What can hang from each mark
pemun: gazipaz lumo pevo
povok: gazipaz lumo
lumo: detira pemun
pevo: detira pemun
detira: gazipaz lumo
gazipaz: detira povok

Every row comes from one small tree of marks. Brackets hold a mark, then the marks that hang from it, in alphabetical order. Every link used is in the known rows. Which tree was each row made from?
Known rows
{lumo {pemun gazipaz {pevo detira}}}: [ -9   7 -27  -2  14 -11  -9 -15   6   7 -27  14  15 -11   9 -25  23]
{gazipaz {povok {lumo detira {pemun pevo}}}}: [  0  11 -35   1  20   0  11 -16  -3 -27 -26   4  35   0  -2  -1  18]
{povok {lumo detira}}: [ -5   9 -39   3   4  -7   0 -19 -10 -23  -8  -1  30 -13   6  -7  11]
{lumo {detira gazipaz} {pemun pevo}}: [ -4   9 -24  15   2   4   1  -5  -6 -18 -17  13  34 -11  11 -13  32]
{lumo {detira {gazipaz povok}} {pemun pevo}}: [ -3  13 -29   6  10   2   6  -9  -5 -18 -23  10  36  -1  -3  -4  24]
{gazipaz detira}: [  3   8 -34   5   9 -20  -5 -31 -14  -2  -4  -2  28  -9   2  -2   3]
{gazipaz detira {povok {lumo {pemun pevo}}}}: [ 11  12 -34   3  29  -6  16 -35  -1 -13 -27  -3  34   3  -8   5   8]
{pevo {detira gazipaz} pemun}: [ -4  17 -42   5 -12 -28 -12 -23   6  14 -19   9  22  -9   7 -16   9]
{gazipaz detira {povok lumo}}: [  8  14 -43  -3  21 -15  11 -41  -7 -10 -15 -10  32  -1 -13   7  -7]
{pemun {gazipaz povok} {pevo detira}}: [ -7   9 -32  -9  24 -19  -5 -27   5   9 -32   9   9  -6 -11 -18  -1]
{lumo {detira {gazipaz povok}} pemun}: [ -5  16 -38   0   0  -2   2  -6 -10 -17 -15   6  44   2  -3   0  26]
{povok {gazipaz detira} {lumo pemun}}: [ 13  18 -43   1  22 -10  17 -24  -2 -18 -15 -14  33 -12  -1   5  20]
{pevo {detira lumo} {pemun {gazipaz povok}}}: [-10  11 -36 -13   5 -28  -4 -33   6  24 -31  14  22  -3  -4 -19   3]
{povok {gazipaz detira} lumo}: [ 13  16 -42   2  24 -15  16 -33  -4 -16 -13 -17  24 -18  -6   4   4]
{lumo pemun}: [  0  13 -35   7  -1 -18 -10 -18 -12 -10  -7   6  31  -9  12   2  18]
{detira {gazipaz povok} lumo}: [ -4   9 -30  12  -2 -16   6 -38 -13  -3 -15   8  36 -11  -6   3  -4]
{pemun {gazipaz detira} lumo pevo}: [ -3  -1  -7   0  33   0   3 -46  -9   7 -35  11   9 -17   4 -20   4]

Which tree is each row?
[ -2  17 -35 -11  16 -11  -3 -20  -6  -2 -22   7  23  -2  -5  -1  16] -> {lumo {pemun {gazipaz povok}}}
[ -4  12 -20  -6  13 -15 -10 -40  -6  13 -34  17   7 -16  10 -16   7] -> {pevo {pemun gazipaz lumo}}
[ -3  13 -35   5   8 -14   1 -20   6   0 -29   9  29   0  -5  -8  13] -> {lumo {pemun {pevo {detira {gazipaz povok}}}}}
[ -5   6 -18   2  20  -6   7 -30  -4   0 -31  17  26  -8   0  -8  14] -> {detira {lumo {pemun {gazipaz povok} pevo}}}
[-12   5 -31  13 -17 -14  -2 -22  -1   6 -15  12  43 -11  13 -15  21] -> {pevo {detira gazipaz {lumo pemun}}}
[  1   5 -20   2  27  -7   0 -32  -5   5 -21   6  12 -15   0 -16   7] -> {pemun {gazipaz detira} pevo}
[ -5  12 -37   9  -3   1   6 -19  -7 -21 -12   1  32 -15   4 -10  14] -> {povok {lumo {detira gazipaz}}}
[ -4   4 -26  -7  20 -12   9 -39 -10   9 -20   4  31  -6 -11  -7   1] -> {pemun {gazipaz {detira lumo} povok}}
[  3  13 -30  -3  32  -7   9 -39   1  -8 -34   4   8 -11 -11  -6  -4] -> {pemun {gazipaz {povok lumo}} pevo}
[ -1   7 -24  -1   9 -17   1 -37  -4  20 -20  12  26 -12   7 -18  11] -> {pevo {pemun {gazipaz {detira lumo}}}}
[  2  12 -34  -5  19   1   8 -27  -1  -3 -21  -1  28  -8   4 -10  23] -> {povok {lumo {pemun {gazipaz detira}}}}
[ -5  19 -45 -19  11 -30 -11 -25   8  21 -31   9  13   0  -7 -15   4] -> {pevo detira {pemun {gazipaz povok}}}
[-14  -1  -7  -2  24   6  -2 -26 -11  -7 -34  18  10 -19   9 -26  14] -> {pemun gazipaz {lumo detira} pevo}
[ -1  14 -35  -2  11  -2   1 -24  -2  -9 -22   5  21 -13   8  -8  21] -> {povok {lumo {pemun gazipaz}}}
[  2  18 -44  -1  14  -4  13  -5  -4 -33 -13  -9  34 -13   5  -1  31] -> {povok gazipaz {lumo detira pemun}}
[ -2  19 -43 -17  18  -7   4 -21   3  -5 -31   5  21  -1  -7 -11  13] -> {pevo {pemun {gazipaz {povok {lumo detira}}}}}
[-10  -1 -18   6  14 -18  -7 -40  -4   3 -30  13  12 -17   9 -19  -3] -> {pemun lumo {pevo detira}}
[ -9  11 -34  -7  10   7   3  -7  -3 -17 -20   5  29 -10   9 -17  33] -> {povok {lumo detira {pemun gazipaz}}}
[ -7  10 -27  -9  25   2   2  -7  -4 -12 -29  12  25  -1  -3 -13  27] -> {lumo detira {pemun {gazipaz povok} pevo}}
[ -6  14 -38   1   2  -8   0 -15 -12 -14 -12   3  34  -3  -8  -2   9] -> {lumo {detira {gazipaz povok}}}
